Each row was made from one small tree. The marks that hang from a mark follow it in brackets, in alphabetical order. Every link used is in the known rows. Write each row's tree.
In the rows, zero is written as 128.
Known rows:
rosem[tefe[dizu]]: [ 87 123 134 173 117 111 158 100 145 111 132 127 132  87  89 163 127 119
 120 145 137 147  92 117 122  97 157 106 158 160 130 148 130 159 138 157
 146 110 105 150 131]
ripem[tefe[kunesu]]: [152 101 125 155  98 121  99 129 136 152 123 113 127 151 133  99 112 139
 141 130 161 125 102 156 148 136 113 147 130 142 142 164  93 114 146 132
 140 147  95 138 132]
bubup[rosem[tefe[ripem taviv[rarum]]]]: [168 118 147 110 121 120 141 100 104 143 127 151 115 118 118 166 146 100
 105 149  85 115 138 111 159 130 101 120 122 126 145  78 172 152 110 133
 142  92 109 123 115]
rosem[bubup tefe[dizu]]: [ 70 142 136 207  83 107 170  73 103  78 154 109 117  89 106 200 114 114
 110 151 137 116  73 141 123  96 166 125 197 152 124 158 154 180 154 126
 126 142 106 141 141]
bubup[rosem[tefe[dizu[ribet] kunesu]]]: [155 106 152  97 133  98 135  88  96 163 128 126  96 118 121 143 122 105
 104 164  98 125 101  94 187 122 130 137 140 167 129  93 161 183 133 120
 168  94  86 138  97]
ribet[dizu]: [143 143 147 102 146 157 136 171 119 137 130 133 114  96 130 136 147 117
 139 105 135 146  76 113 122  94 113 116 132 171 118 135 138 157 117  72
 127 127 152 141 128]
bubup[rosem[tefe[kunesu ripem taviv]]]: [180 112 146  93 124 113 123  89  83 159 124 141 120 126 138 154 144 107
 107 141  80 103 133 130 190 151 118 122 130 145 156  78 162 152 131 113
 145  82 108 133 107]
taviv[tefe]: [121  83 136 114 124 119 139 142 127 130 146 154 157 155 146 142 166 143
 123 125 139 138  96 142  93 108 113 128 103 106 112 163 113 126 140 104
 120 118  71 126 133]
fatiz[ribet[dizu]]: [131 139 154  80 140 158 114 168  99 153 164 125 126 122 113 114 101 125
 152 110 143 126  31 134  76 153 102 134 129 168 124 128 145 157 103  74
 133 148 193 108 107]
dizu[mazil ribet[fatiz]]: [148 129 125 119 201  92  84 190 157 160 126 124 112  89 121  85 139 154
 141 156 150 185  74 151 100 130 158 182 154 195  76 166 126 134 156  95
 132 138  82 128 171]
beneg[taviv[rarum[ripem] tefe[kunesu]]]: [144 110 145  98 142 157 124 100 101 160 119  81 151 184 124 124 178 131
 124 131 133 116 156 174 135 134 109 120  82  44 127 137 117  65 107 130
 120 138  89 127 171]
bubup[rosem]: [185 107 170  69 131 130 126 148 116 150 125 152 110 141 148 141 133  97
 107 140 101 126 105  91 148 123 101 131 105 156 116  87 187 138 132  99
 160  93 108 136  87]
ripem[tefe[dizu[mazil ribet] taviv]]: [109 135  99 187 142 118  85 122 178 158 120 142 135 137  94 102  95 176
 169 150 145 157 127 139 159 129 158 149 149 142 122 187  46 131 120 210
 122 154 114 151 161]
bubup[rosem[tefe[dizu[mazil] ripem]]]: [133 100 150 117 129 106 147 104 119 157 120 134 117 115 113 168 137 115
 105 162  93 135 129 100 168 109 131 113 148 167 142  83 172 172 117 146
 161  74  90 159 112]
rarum[rosem[bubup tefe] taviv]: [ 74 141 133 168  85 137 179 162 123 120 153 128 132 108 170 161  96 138
 139 118 143 100 119 218  62 109 134 127 150 150  91  77 188 136 172  96
  74 158 153 130 149]
tefe[dizu kunesu ripem taviv]: [163 123  69  91 167 128  82  47  83 156 101 132 161 152 138  83 150 162
 143 135  76  98 186 155 223 176 174  75 132  95 204 142  33 150 138 195
 144 119 175 179 132]
taviv[rarum[rosem]]: [146 106 125 122 136 158 130 148 131 114 116 124 114 134 115 109 126 120
 123 120 147 123 122 134  65 105  82 123  89  91 121 113 168 117 117 124
 144 175 131 121 144]
rarum[ripem taviv]: [117 129 117  90 150 113 162 204 155 177 136 123 153 128 182 129 136 132
 153 156 133 120 170 176  73 132 113  91  95 131  76  95 177  90 156 126
  92 124 192 113 118]
rosem[tefe]: [110 128 151 163 107 116 148 128 139 115 134 128 137  84 106 165 140 107
 117 129 149 140  79 142  96 114 138 126 149 165 119 144 151 138 149 113
 132 109  94 128 135]
rarum[rosem[bubup] taviv[tefe[kunesu]]]: [ 99 102 115 122 101 129 162 154  90 140 156 136 142 170 204 128 111 167
 141 116 133  84 137 234  85 119 119 133 119 104  98  88 155 129 177  78
  73 167 132 127 143]
ripem[rarum]: [124  72 133 142 112 143  94 167 168 126 130 104 144 103 121 122 126 134
 110 140 145 120  97  82 101 141  84 147 117 133 106 115 129 106 148 130
 125 125 130 106  97]
rosem[bubup tefe[taviv[rarum]]]: [120 161 126 210  90 114 150  77  89  65 153 129 118  98 107 200 119 111
 115 140 132  94  99 173 107 127 135 145 167 103 124 155 157 141 147 114
  99 165 115  94 161]
kunesu[beneg tefe[dizu taviv]]: [126 196 123 125 129 155 115  94 146  75 116 162 123 145 118  83 106 111
 154  92 123 132 197  52 128 141 176 140 103  79 152 177  90  82 139 154
 115 151 220 117  87]
taviv[beneg rarum[ripem rosem]]: [ 91 135  89 104 150 165 159 184 127 108 105 103 132 148  90  79 106 124
 138 103 164 110 176 163  55 103  48 110  83 107 108 117 166 107  73 101
 131 197 157 108 145]
rosem[bubup tefe]: [ 94 146 152 198  72 113 160 101  99  81 157 111 121  87 126 203 127 102
 107 136 149 109  60 167  94 112 146 144 186 156 111 155 174 158 164  84
 110 142  94 119 147]
tefe[kunesu[beneg] ripem]: [176 110 111  62 134 148  84  98  92 155  96 115 136 136 165  67 164 121
 122  88 135 118 148 130 156 165 141 121 125 119 179 133  97 141 152 105
 136 136 158 141 112]
bubup[rosem[tefe]]: [157 110 174 108 113 114 148 125 115 143 133 144 107 115 125 172 131  92
 101 146 105 127  97 100 146 114 109 133 129 169 120  86 197 151 130 103
 152  84  89 129  97]
mazil[dizu]: [139 111 172  87 128 130 109 175 126 152 116 130 126 137 154 114 162  99
 112 110 153 163  46 110 104 149 130 139 124 147 108  90 175 130 149 146
 166 103 121 139 139]
bubup[rosem[tefe[dizu taviv]]]: [152 122 152 117 131 113 140  95 116 136 133 160 111 122 110 170 119 109
 113 152  83 124 124  91 180 119 129 117 131 151 134  91 169 154 123 145
 149  87 116 138  98]
ripem[rarum[taviv] tefe[dizu]]: [ 74  67  93 218  78 122 130 154 212 141 139 109 134 125 105 110  75 176
 138 178 153 129 145  86 131 110  89 143 137 113 114 111  71 116 130 226
 107 144 137 118 105]
mazil[dizu[ribet[fatiz]]]: [137 125 164  76 155 116 107 182 126 163 131 124 103 105 150  88 172  99
 114 127 150 187  19  97 108 148 135 165 142 168  86  96 162 157 147 127
 161 120 121 129 152]
beneg[kunesu taviv[rarum tefe]]: [161 146 151 105 114 179  88 111 142 114 136  98 140 185 119 156 168 129
 114 113 141 151 156 140 134 132 144 119 115  43 116 152  95  71  53 117
 106 106  64 125 156]
kunesu[tefe[dizu taviv]]: [126 179 125 142 128 126 133 108 132  92 127 141 147 149 123 110 122 118
 150 144 104 113 173 113 123 147 164 118 105  96 145 172  82  85 142 158
 139 119 168 143 114]
rosem[tefe[taviv[beneg rarum]]]: [121 161 109 176 122 124 147 117 129  80 124 149 139 103  75 141 117 117
 127 119 142 121 131 161 106 127 120 132 126 118 133 152 117 120 115 135
 122 142 109  97 152]
rarum[ripem rosem taviv[beneg tefe]]: [ 39 113  91  83 143 141 188 221 139 173 141 127 175 167 171 103 118 171
 168 105 143 106 199 227  52 107  77  92  84 127  71  76 168 101 120  91
  60 157 182 123 139]
dizu[mazil ribet]: [135 132 132 117 187 102  71 181 161 179 106 116 132 107 134  90 133 152
 143 148 165 171  81 165  87 144 173 184 144 187  70 175 102 142 154 118
 134 137  65 129 170]
beneg[ripem[rarum]]: [126  80 134 143 144 124  92 183 170 131 120 103 118 125 177 117 136 157
 110  89 137 144 106  74 146 143  89 158 115 132 132 115 100  87 128 122
 131 125 114 103 136]
ribet[dizu[mazil] fatiz]: [162 132 130 123 190 123 137 197 124 119 144 140  90  81 103 128 143 147
 145 124 120 174  86 121 138  75 112 128 155 195 122 129 179 128 124  49
 124 125 149 142 151]
rosem[tefe[dizu[ribet]]]: [ 78 134 132 165 129 106 149 100 146 131 133 120 125  72  92 147 132 119
 123 152 143 158  75 113 120 104 164 125 167 171 112 158 109 182 138 153
 144 121  97 143 140]

Which tree is each row?
[131 165  65 142 166 142 131 105 133  70 105 169 137 156  67  84  93 146
 146 131 116 120 183 118 148 121 131 102 100  72 150 165  58 124  88 202
 147 169 160 128 136]  tefe[dizu taviv[beneg rarum]]
[105 150 105 178 144 107 138  75 138 115 130 139 123  84  75 143 123 128
 131 156 126 142 113 121 132 118 156 126 147 117 126 157  93 164 121 183
 130 142 119 118 154]  rosem[tefe[dizu[ribet] taviv[rarum]]]
[ 78 142 137 156  96 164 130 112 100 122 142 117 146 100 142 169 133 133
 136  91 123  99 109 199 100 132 133 116 167 154 132 108 165 150 145  94
  87 153 159 155 161]  rarum[rosem[bubup tefe[ripem taviv]]]
[ 87  73 108 115 128 122 152 102 124 143 136 142 168 152 133 135 184 158
 122 142 116 144 129 124 127  98 132  90 125  97 146 154  72 167 117 160
 132 106  91 169 138]  taviv[tefe[dizu ripem]]
[129  91 104 176 122 102  96 112 148 157 110 110 126 159 107  95  90 171
 149 151 155 138 129 147 172 121 145 138 147 145 151 173  76 124 137 180
 155 144  87 164 141]  ripem[tefe[dizu[mazil] kunesu]]
[118 152 138 140 113 137 121 162 172  89 118 121 103 140 176  78 111 122
 130  71 150 139 184  38 107 146 124 185  95  86 138 133 102  51 142 110
 101 149 182  72  98]  kunesu[beneg[ripem[rarum[taviv]]] tefe]
[ 79 145  89 133 122 119 178 218 171 160 130 121 155 148 148  96  98 147
 168 143 164 121 191 195  81 120  88 110 106 140  83 116 130  91 117 140
  86 152 172 109 129]  rarum[ripem[tefe] taviv[beneg]]
[189 123 154  92 129 117 116  93  92 143 126 156 103 129 130 147 117 102
 112 124  95 110 130 103 187 144 119 143 120 144 142  90 176 138 139 103
 138  99 121 111  90]  bubup[rosem[tefe[kunesu[beneg] taviv]]]
[178 102 166  96 118 104 136 107  91 152 129 132 104 127 133 155 127  96
 100 147 103 112 103 115 169 129 111 137 127 164 134  83 189 151 141  92
 160  87  84 127  94]  bubup[rosem[tefe[kunesu]]]
[148 130 150 110 138 111 134  95 117 150 133 153 106 112 112 158 122 110
 116 157  87 132 112  89 178 124 133 131 137 159 121  98 152 172 121 142
 147  95 110 134 105]  bubup[rosem[tefe[dizu[ribet] taviv]]]
[138 172 101 109 119 132 148 210 162  98 127 156 145 148 154  94  97 133
 139 119 157 132 162 175  84 132 139 123 113 133  93 124 103 109 121 108
 108 123 129 110 112]  rarum[taviv[beneg[kunesu]]]
[111 175 137 122 116 151 135 109 150  79 116 139 114 138 120  83 111  99
 140 100 143 144 173  39 105 117 168 142 110 100 143 172 110  98 141 136
 135 148 192 125  81]  kunesu[beneg tefe[dizu]]
[159 105 153  98 126 110 136  82  98 143 124 139  93 127 119 145 113 103
 103 140 101 124 121  75 190 115 129 131 134 155 143  90 178 166 133 121
 161  99 110 134  82]  bubup[rosem[tefe[dizu kunesu[beneg]]]]
[132 194 164 110 115 185 128 115 143  98 107 100 120 153 119  87 139  82
 138  88 151 132 199  78  91 140 140 153  83  56 132 154 134  36 118 117
 110 158 189 101 118]  kunesu[beneg[taviv[rarum[ripem]]] tefe]
[101 154 128 130 109 129 156 110 131 112 119 106 152 134 133 106 158 108
 131 152 112 124 169 107 107 130 157 101 124 112 158 154  85 120 131 154
 154 104 147 171 118]  kunesu[tefe[dizu ripem]]
[131 132 149  91 156 145 101 177 107 160 155 121 129 129 106 116  94 144
 158 114 149 132  46 152  75 156 116 145 135 177 122 134 150 148 105  80
 132 147 174 111 124]  fatiz[ribet[dizu[mazil]]]
[161 189 103 105 144 157  81 159 140  85 122 170 156 151 119 105 109 135
 149  86 131 123 153 160 134 165 142 122 116 126 124 167  78  94  99 110
 107 129 149 116 123]  tefe[taviv[beneg[kunesu]]]
[122 100 118 102 153 153 136 155 130 146 121  98 122 130 122 120 137 121
 134 131 141 116 150 140  62 108  64 101  85  96 108 103 201 105 108 119
 129 177 166 117 142]  taviv[rarum[ripem rosem]]
[110 162 109 131 115 140 102 198 166  69 120 101 129 155 142  89 101 140
 120  73 159 137 165 101 128 151 107 156 125 134 128 150  65  79  67  77
 125 123 105  99 118]  taviv[beneg[kunesu[tefe] ripem[rarum]]]
[116  66 113 127 129 139 153 129 116 121 139 138 131 166 120 128 149 149
 119 126 142 123 131 146  63  84  65 128  78  50 117 127 143 124 107 119
 121 170  80 109 156]  taviv[rarum[rosem] tefe]
[ 75  59 107 213  82 136 102 132 201 137 134  95 132 119  81 117  89 165
 131 163 154 136 116  61 144 110  84 145 147 129 126 137  76 125 117 209
 127 146 124 132 106]  ripem[rarum tefe[dizu]]
[160  99 154 103 125 101 143  88  94 150 127 131 101 127 120 155 118 105
 102 158  94 117 113  95 188 117 125 123 134 160 141  86 175 167 134 122
 170  88  93 142  91]  bubup[rosem[tefe[dizu kunesu]]]
[ 69 131 121 103 128 145 166 196 122 172 152 100 145 133 202 146 112 145
 160 126 131  90 164 218  57 123 104  95 122 142  68  64 225 108 161  87
  61 167 226 132 135]  rarum[ripem rosem[bubup] taviv]
[125 100 125 121 137 142 102 166 175 117 120 148 108 135 173  94 121 152
 122  56 157 158 142  46 129 126 109 171 102  99 127 122 107  93 134 120
  93 156 158  77 109]  kunesu[beneg[ripem[rarum[taviv[tefe]]]]]
[101 135  96 177 128 120 150  64 130 112 122 136 144  92  80 156 148 131
 125 149 109 129 151 131 141 118 148  89 150 100 168 137  94 159 109 200
 131 120 134 143 155]  rosem[tefe[dizu ripem taviv[rarum]]]
[156 143 163 131 156 165 107 143 146 130  96  89 113 168 158 112 162 134
 116  76 135 153 138 125 164 139 123 145  93  69 148 127  86  43  87 145
 139 137  90 127 200]  beneg[ripem taviv[rarum]]
[153 137  66  79 183 120  68  47  85 183 103 121 152 132 142  61 156 161
 146 146  84 113 162 153 219 186 186 102 145 111 177 153   4 183 135 190
 141 133 164 170 145]  tefe[dizu[ribet] kunesu ripem taviv]
[137 170 119 129 115 148 132 117 117 105 119 123 154 144 138 102 156 112
 142 128 106  97 195 151  87 160 122 119  93  69 160 138  99  81 125 135
 123 132 169 129 141]  kunesu[tefe[ripem taviv[rarum[rosem]]]]
[210 143 106  84 173 136  48 103 101 128 102 157 118 163 175  71 116 150
 145  53 120 113 160 126 203 192 148 154  98  95 171 150  81  80 158 110
 113 158 178  96 122]  tefe[kunesu[beneg[ripem]] taviv]
[ 59 131 118 210  94 102 159  72 104 102 137  95 134  89 109 197 134 136
 112 158 131 121 107 168 127 105 181 116 214 155 143 152 138 187 144 145
 121 128  95 162 166]  rosem[bubup tefe[dizu[mazil] ripem]]
[141 108 163 114 120 111 153 106 118 141 132 143 105 116 112 169 122 101
 104 157  96 133 106  81 164 102 122 119 136 164 127  89 182 167 123 132
 162  84  98 145  93]  bubup[rosem[tefe[dizu]]]
[ 91 140 109 167 125 123 141  74 132 123 125 139 157  88  93 160 152 134
 132 137 105 134 137 139 151 128 166  86 162 135 162 141  89 161 123 188
 124 101 140 160 147]  rosem[tefe[dizu ripem taviv]]
[103 120 117 173 106 131 118 105 141 128 131 124 163  76 103 164 156 131
 121 130 118 118 127 142 127 151 126 117 153 132 149 120 106 133 133 154
 103 103 133 120 141]  rosem[tefe[ripem[rarum] taviv]]
[142 172 135 110 107 135  98 133 155  90 143 110 129 145 136 138 124 112
 128 133 131 146 154  93 119 139 173 109 141 125 123 167 107 105  97 105
 136  90 128 143  92]  beneg[kunesu[tefe[dizu]]]
[172 178 126 125 137 122  75 153 156  87 134 113 105 168 189 133 132 139
 127  81 121 149 184  94 156 168 145 142 118  84 149 154  78  53  73  96
 117 106 120  97 140]  beneg[kunesu[tefe[taviv[rarum]]] ripem]
[122 134 140 182  79  99 143  76  64  95 149  94 116 103 137 182 120 107
 105 137 145  90  71 188 128 133 149 150 184 150 131 153 164 158 181  69
 122 146  86 115 142]  rosem[bubup tefe[kunesu]]
[142 176  62 133 161 146 109 105 141  64 113 162 133 160  71  95  88 149
 143 125 118 129 194 110 157 127 144  97 114  72 146 169  55 123  64 188
 138 156 156 126 126]  tefe[dizu taviv[beneg[kunesu] rarum]]
[175 103 164  94 127 108 126 109  99 148 123 136  88 129 149 145 123 104
 100 114 106 125 115  85 187 130 114 151 125 156 144  83 181 143 134  91
 151  98  97 113  97]  bubup[rosem[tefe[kunesu[beneg[ripem]]]]]
[130  96  98 115 133  92 165 142 125 142 138 157 148 169 171 106 126 163
 136 157 127 120 152 171 119 116 142 115  99  88 116 123  93 127 165 148
 114 122 108 125 122]  rarum[taviv[tefe[dizu kunesu]]]
[152 107 165 101 110 119 149 117 110 154 128 137 117 110 130 169 152  95
 100 146  96 127 111 106 150 120 108 120 136 164 136  77 183 167 122 112
 152  76  95 141 105]  bubup[rosem[tefe[ripem]]]
